Each row comes from the steps of one walk. Every step used is in the known rows, and no mark comes twice. Write the walk behind each row, first mark first.
Known rows:
H, M, D, L, T: [ 0.05 -0.15 -0.20 -0.03 -0.06  0.27 -0.03  0.44 -0.15 -0.39 -0.01  0.10
  0.11 -0.18  0.04  0.05 -0.05  0.29 -0.07  0.04  0.13 -0.17  0.02  0.20
 -0.31 -0.14]
Q, L, H, M: [-0.02 -0.25  0.06  0.36  0.32 -0.03 -0.12  0.09 -0.43 -0.37  0.20  0.45
 -0.32  0.08 -0.02  0.25  0.12  0.08  0.00 -0.39  0.10 -0.03 -0.08  0.04
  0.18  0.07]
K, H, M, D: [-0.09 -0.06 -0.02 -0.24 -0.06 -0.04 -0.13  0.01  0.10  0.18 -0.17 -0.17
 -0.07  0.03 -0.03  0.05 -0.20 -0.14  0.10 -0.04 -0.02  0.15 -0.01  0.04
  0.06  0.15]
H, M: [ 0.11 -0.16  0.08  0.08  0.09  0.07 -0.14  0.20 -0.12 -0.23 -0.04  0.32
 -0.19  0.01  0.04  0.33  0.04  0.06 -0.03 -0.17 -0.05 -0.04 -0.07  0.21
  0.02  0.13]
K, H, M, D, L: [ 0.01 -0.02 -0.02 -0.32 -0.15  0.02  0.02  0.22  0.23  0.07 -0.11 -0.33
  0.05 -0.21  0.02  0.01 -0.28 -0.06  0.00  0.31  0.07  0.05  0.02  0.05
 -0.11 -0.01]
K, H, M, D, L, T: [-0.20 -0.07 -0.16 -0.15 -0.11  0.11 -0.02  0.36  0.06 -0.16  0.00 -0.17
  0.12 -0.07  0.11 -0.13 -0.20  0.14  0.02  0.05  0.16  0.01  0.07  0.09
 -0.25 -0.13]
K, H, M, D, L, R: [-0.07  0.04 -0.03 -0.17 -0.27  0.03  0.05  0.10  0.07  0.04 -0.05 -0.20
  0.09 -0.01  0.00 -0.05 -0.23  0.15 -0.04  0.25 -0.05 -0.08 -0.14  0.04
 -0.24  0.02]
U, D, M, H, K: [-0.02  0.04  0.07 -0.21 -0.04 -0.11 -0.17 -0.16  0.42  0.24 -0.11 -0.28
  0.21  0.14 -0.06 -0.19 -0.16 -0.27 -0.09  0.05 -0.10  0.27  0.09 -0.03
 -0.06 -0.06]
D, M, H, K: [ 0.07  0.13  0.13 -0.19 -0.01 -0.15 -0.10 -0.12  0.22  0.10 -0.06 -0.13
  0.05  0.09 -0.03 -0.05 -0.05 -0.25 -0.05 -0.13 -0.18  0.18  0.09  0.04
 -0.05 -0.04]
X, C, H: [ 0.14 -0.01 -0.09  0.18 -0.02 -0.03  0.22 -0.23 -0.19 -0.10  0.09  0.24
 -0.21  0.30  0.02  0.21  0.47  0.15  0.01 -0.26 -0.01 -0.07 -0.02 -0.05
  0.08  0.01]
Q, L: [ 0.18 -0.22  0.13  0.38  0.04  0.25  0.17  0.04 -0.32 -0.40  0.10  0.55
 -0.45  0.00  0.11  0.33  0.20  0.14 -0.01 -0.29  0.28 -0.18 -0.08  0.12
  0.19  0.38]
D, K: [ 0.16  0.03  0.18  0.11  0.04  0.14  0.02 -0.02 -0.08 -0.17  0.14  0.28
 -0.12  0.06  0.08  0.18  0.14 -0.11 -0.07 -0.05 -0.08 -0.09  0.03  0.12
  0.16  0.10]
M, H, K, D, L, T: [-0.19  0.02 -0.16  0.06 -0.08  0.03 -0.08  0.22  0.13  0.00  0.03 -0.19
  0.35 -0.05  0.15 -0.26 -0.31  0.04  0.02 -0.02  0.11  0.01  0.19 -0.08
 -0.33 -0.16]
X, C, H, K, D, L, Q: [ 0.03  0.22 -0.24  0.08 -0.04 -0.29  0.24  0.00 -0.08  0.14  0.00 -0.19
  0.24 -0.30 -0.02 -0.23  0.11  0.15  0.11  0.16 -0.09 -0.09 -0.03 -0.20
 -0.08 -0.17]
Q, L, X: [ 0.08 -0.11  0.16  0.39  0.02  0.29  0.17  0.12 -0.42 -0.36  0.09  0.75
 -0.48  0.05  0.05  0.09  0.36  0.32  0.17 -0.28  0.32 -0.23 -0.17  0.13
  0.29  0.31]
K, H: [-0.06 -0.12  0.14  0.13 -0.05  0.02  0.07  0.03 -0.01  0.01  0.03  0.22
 -0.27  0.23  0.23  0.10 -0.05 -0.04  0.08 -0.14  0.07  0.09  0.00  0.10
  0.25  0.35]
L, X, C, H, M, D: [ 0.01  0.14 -0.21 -0.19 -0.04 -0.05  0.03 -0.17 -0.17  0.12 -0.12  0.05
 -0.06  0.15 -0.30 -0.06  0.47  0.22  0.19 -0.15 -0.07 -0.06 -0.12 -0.11
 -0.01 -0.26]
K, D, L: [ 0.08 -0.11  0.03  0.21 -0.05  0.14  0.16  0.16  0.01 -0.09 -0.06  0.08
  0.02 -0.21  0.19  0.04 -0.17  0.09 -0.04  0.33  0.20 -0.12 -0.04  0.13
 -0.03  0.27]
C, H, M, D: [ 0.01  0.06 -0.09 -0.05  0.01 -0.04 -0.01  0.02  0.09  0.08 -0.23 -0.14
 -0.12  0.15 -0.15  0.11  0.06  0.01  0.02 -0.15 -0.16  0.11  0.01  0.05
 -0.17  0.03]
L, H, M: [-0.02 -0.25  0.02  0.23  0.29 -0.09 -0.24  0.16 -0.32 -0.20  0.12  0.40
 -0.14  0.20  0.03  0.18  0.01  0.04 -0.01 -0.25 -0.14  0.05 -0.07  0.13
  0.17  0.02]
C, H, K, D, L: [-0.12  0.24  0.00  0.13 -0.02 -0.16  0.20  0.15  0.34  0.22 -0.08 -0.36
  0.15 -0.10  0.05 -0.13 -0.18 -0.08 -0.04  0.18 -0.06  0.05  0.15 -0.11
 -0.30 -0.09]
X, C, H, M, D: [ 0.11  0.03 -0.24 -0.20 -0.03 -0.10  0.03 -0.26 -0.07  0.07 -0.12 -0.14
 -0.02  0.09 -0.24  0.18  0.32  0.04  0.02 -0.16 -0.09  0.00 -0.02 -0.11
 -0.11 -0.18]
D, L: [ 0.27 -0.15  0.09  0.17 -0.08  0.24  0.20  0.32 -0.08 -0.34  0.08  0.34
 -0.14 -0.11  0.21  0.22  0.01  0.19 -0.13  0.21  0.13 -0.20 -0.03  0.22
  0.03  0.18]
M, H, K, D: [-0.10  0.02 -0.02 -0.03 -0.02 -0.13 -0.20 -0.13  0.17  0.35 -0.14 -0.18
  0.16  0.05  0.00 -0.08 -0.31 -0.24  0.08 -0.11 -0.05  0.16  0.12 -0.13
 -0.03  0.12]
H, K: [ 0.12 -0.06  0.08  0.11  0.04  0.04 -0.03  0.17 -0.09 -0.05  0.03  0.30
 -0.07 -0.01  0.06  0.21 -0.02 -0.08 -0.04 -0.20 -0.10 -0.06  0.06  0.05
  0.08  0.09]
Q, L, R: [ 0.11 -0.13  0.12  0.54 -0.09  0.26  0.21 -0.08 -0.49 -0.43  0.17  0.67
 -0.40  0.19  0.10  0.27  0.26  0.36 -0.05 -0.35  0.17 -0.30 -0.24  0.12
  0.06  0.41]
M, H, K, D, L: [ 0.00  0.05 -0.03 -0.11 -0.12 -0.06 -0.05  0.08  0.31  0.24 -0.08 -0.34
  0.28 -0.17  0.05 -0.13 -0.39 -0.16 -0.02  0.24  0.02  0.05  0.14 -0.13
 -0.19 -0.03]
X, C, H, K, D, L, R: [-0.10  0.30 -0.16  0.14 -0.19 -0.19  0.29 -0.24 -0.01  0.18  0.10 -0.26
  0.30  0.04 -0.05 -0.13  0.13  0.16 -0.08  0.12 -0.12 -0.18 -0.04 -0.29
 -0.36 -0.29]
U, H, M, D, L: [ 0.12 -0.18 -0.01 -0.39 -0.19  0.22 -0.07  0.18  0.25 -0.07 -0.04 -0.27
  0.03 -0.21  0.00  0.04 -0.24  0.17 -0.12  0.33  0.09  0.00  0.00  0.05
 -0.06 -0.06]
U, D: [ 0.09 -0.29  0.05  0.23 -0.02  0.23 -0.02  0.08 -0.02 -0.10 -0.03  0.36
 -0.11  0.18  0.12  0.12 -0.01  0.08 -0.07  0.03  0.12  0.00 -0.07  0.14
  0.17  0.32]

Which walk is each row?
[-0.25  0.37  0.10  0.09  0.13 -0.34  0.10 -0.20  0.35  0.34 -0.20 -0.42
  0.08  0.07 -0.04 -0.24 -0.03 -0.27  0.01 -0.07 -0.18  0.27  0.09 -0.04
 -0.21 -0.02]  C, H, K, D, M
[ 0.00 -0.01 -0.03 -0.11  0.23 -0.08 -0.29 -0.09 -0.16  0.02  0.10 -0.03
  0.12  0.05 -0.20 -0.02 -0.05 -0.26 -0.04 -0.04 -0.27  0.06  0.04 -0.03
  0.14 -0.21]  L, H, M, D, K
[-0.14  0.35 -0.06 -0.05  0.09 -0.40  0.15 -0.47  0.19  0.33 -0.09 -0.43
  0.19  0.02 -0.13 -0.18  0.23 -0.24  0.02 -0.07 -0.12  0.16  0.06 -0.21
 -0.15 -0.23]  X, C, H, K, D, M
[ 0.00 -0.14  0.14 -0.08 -0.06  0.08 -0.10  0.05  0.13  0.03  0.11  0.07
 -0.10  0.09  0.12  0.07 -0.13  0.02 -0.06 -0.17 -0.05  0.08  0.09 -0.06
  0.19  0.05]  U, H, K
[-0.19 -0.07  0.08 -0.04 -0.03 -0.01 -0.14 -0.09  0.23  0.28 -0.02 -0.18
  0.06  0.00  0.10 -0.11 -0.32 -0.09  0.02 -0.04  0.03  0.16  0.09 -0.14
  0.14  0.14]  U, H, K, D
[ 0.24 -0.11 -0.07 -0.19 -0.09  0.17  0.01  0.30  0.03 -0.16 -0.12 -0.05
  0.05 -0.32 -0.05  0.18 -0.12  0.08 -0.11  0.30  0.04 -0.14 -0.03  0.15
 -0.17 -0.02]  H, M, D, L
[-0.02  0.37 -0.13 -0.33 -0.02 -0.07 -0.01 -0.31 -0.02  0.16 -0.01 -0.17
  0.08  0.09 -0.38 -0.15  0.50  0.00  0.13 -0.05 -0.19 -0.06 -0.03 -0.18
 -0.03 -0.49]  L, X, C, H, M, D, K
[-0.02 -0.24  0.14 -0.10 -0.01  0.12 -0.21  0.09  0.09 -0.13  0.04  0.09
 -0.21  0.11  0.09  0.19 -0.07  0.15 -0.05 -0.13  0.01  0.10 -0.04  0.11
  0.13  0.10]  U, H, M
[-0.06  0.04  0.08 -0.01  0.00 -0.12 -0.06 -0.33  0.18  0.19 -0.21 -0.20
  0.03  0.12  0.04 -0.19 -0.11 -0.18  0.07  0.04  0.05  0.22 -0.05  0.11
  0.01  0.29]  K, D, M, H
[-0.08 -0.23 -0.15 -0.22 -0.15  0.31 -0.09  0.32  0.08 -0.30  0.07 -0.12
  0.09 -0.08  0.10 -0.09 -0.16  0.37 -0.09  0.07  0.18 -0.04  0.05  0.10
 -0.20 -0.18]  U, H, M, D, L, T
[-0.16  0.15  0.22 -0.18  0.07 -0.12 -0.16 -0.01  0.22  0.06  0.08 -0.18
 -0.05  0.05  0.04  0.07 -0.08 -0.29  0.01 -0.06 -0.14  0.15  0.09  0.03
  0.06 -0.08]  D, K, H, M
[ 0.07 -0.20  0.02  0.15  0.20 -0.03 -0.09  0.36 -0.19 -0.31  0.18  0.25
 -0.02 -0.04  0.08  0.13 -0.07  0.13 -0.12  0.10 -0.07 -0.06 -0.04  0.13
  0.01 -0.13]  D, L, H, M
[-0.06  0.18 -0.11  0.14 -0.10 -0.03  0.33 -0.10 -0.06  0.09  0.01  0.02
  0.02  0.02  0.00 -0.26  0.34  0.31  0.16  0.24  0.17 -0.15 -0.11 -0.11
 -0.04 -0.13]  K, D, L, X, C, H
[-0.04 -0.19 -0.03  0.35  0.15 -0.03  0.06  0.13 -0.19 -0.06  0.11  0.16
  0.06 -0.01  0.18 -0.12 -0.20  0.06 -0.03  0.25  0.11 -0.03 -0.05  0.03
  0.13  0.15]  K, D, L, H
[-0.10  0.17  0.12  0.03  0.12 -0.19 -0.02 -0.13  0.16  0.21 -0.16 -0.18
  0.13 -0.17  0.00 -0.13 -0.13 -0.28  0.00  0.05 -0.06  0.12  0.03  0.04
 -0.05  0.09]  H, K, D, M
[-0.22  0.08  0.06  0.18  0.32 -0.35 -0.13 -0.17 -0.04  0.23  0.01 -0.10
  0.18  0.04  0.00 -0.28 -0.17 -0.31  0.01 -0.04 -0.17  0.22  0.03 -0.05
  0.12 -0.02]  L, H, K, D, M
[-0.11  0.18 -0.14  0.06  0.03 -0.26  0.10 -0.33  0.04  0.32 -0.03 -0.22
  0.13  0.07 -0.09 -0.03  0.16 -0.13  0.06 -0.17 -0.08  0.05  0.09 -0.30
 -0.07 -0.14]  X, C, H, K, D
[ 0.14  0.09  0.02 -0.27  0.03  0.09 -0.19 -0.04  0.04  0.00 -0.06 -0.10
  0.07 -0.15 -0.18  0.14 -0.01 -0.22 -0.06  0.05 -0.16 -0.03  0.04  0.06
 -0.03 -0.09]  H, M, D, K
[ 0.28 -0.08 -0.04  0.04 -0.13  0.23  0.25  0.12 -0.35 -0.30  0.19  0.53
 -0.08 -0.11  0.06  0.04  0.43  0.41  0.06  0.22  0.21 -0.37 -0.17  0.06
  0.18 -0.10]  D, L, X, C
[-0.24  0.07  0.17 -0.21  0.03 -0.06 -0.23 -0.04  0.42  0.18  0.03 -0.31
  0.10  0.11  0.01 -0.07 -0.19 -0.33 -0.04  0.12 -0.08  0.24  0.08 -0.04
  0.05 -0.11]  U, D, K, H, M
[-0.22  0.09  0.18 -0.16  0.02 -0.14 -0.09 -0.25  0.37  0.30 -0.08 -0.40
  0.11 -0.06  0.06 -0.26 -0.24 -0.20 -0.02  0.07 -0.02  0.26  0.05 -0.05
  0.06  0.06]  U, H, K, D, M
[ 0.21  0.04  0.04 -0.10 -0.05  0.19  0.01 -0.12 -0.06  0.00  0.00  0.07
 -0.01 -0.03 -0.06  0.07  0.05 -0.19 -0.04  0.06 -0.08 -0.08  0.05  0.05
  0.14  0.10]  M, D, K
[-0.04  0.12  0.08 -0.22 -0.12  0.03  0.02 -0.21  0.15  0.23  0.01 -0.21
 -0.01  0.08  0.02 -0.10 -0.11 -0.32  0.05  0.07 -0.05  0.10  0.11 -0.04
  0.20  0.12]  M, D, K, H
[ 0.02  0.12 -0.10 -0.07 -0.08 -0.01  0.12  0.03 -0.12  0.12  0.07  0.07
  0.27 -0.34 -0.05 -0.20  0.12  0.12  0.11  0.30  0.15 -0.25 -0.05 -0.19
  0.02 -0.26]  H, K, D, L, X, C
[ 0.01 -0.01  0.00  0.01  0.25 -0.01 -0.17 -0.16 -0.26 -0.15  0.18  0.02
 -0.06 -0.06 -0.24  0.05  0.06 -0.21 -0.03 -0.19 -0.03 -0.02  0.02 -0.11
  0.14 -0.16]  Q, L, H, M, D, K
[ 0.03 -0.25 -0.08  0.15  0.23  0.01 -0.13 -0.02 -0.40 -0.20  0.07  0.24
 -0.20 -0.01 -0.17  0.14  0.02  0.01  0.02 -0.28  0.10 -0.02 -0.07 -0.03
  0.15  0.08]  Q, L, H, M, D
[ 0.17  0.13 -0.21 -0.11 -0.22  0.12  0.37 -0.07 -0.13  0.00  0.01  0.07
 -0.01  0.04 -0.13 -0.17  0.45  0.34  0.10  0.23  0.10 -0.21 -0.09 -0.10
 -0.01 -0.21]  M, D, L, X, C, H
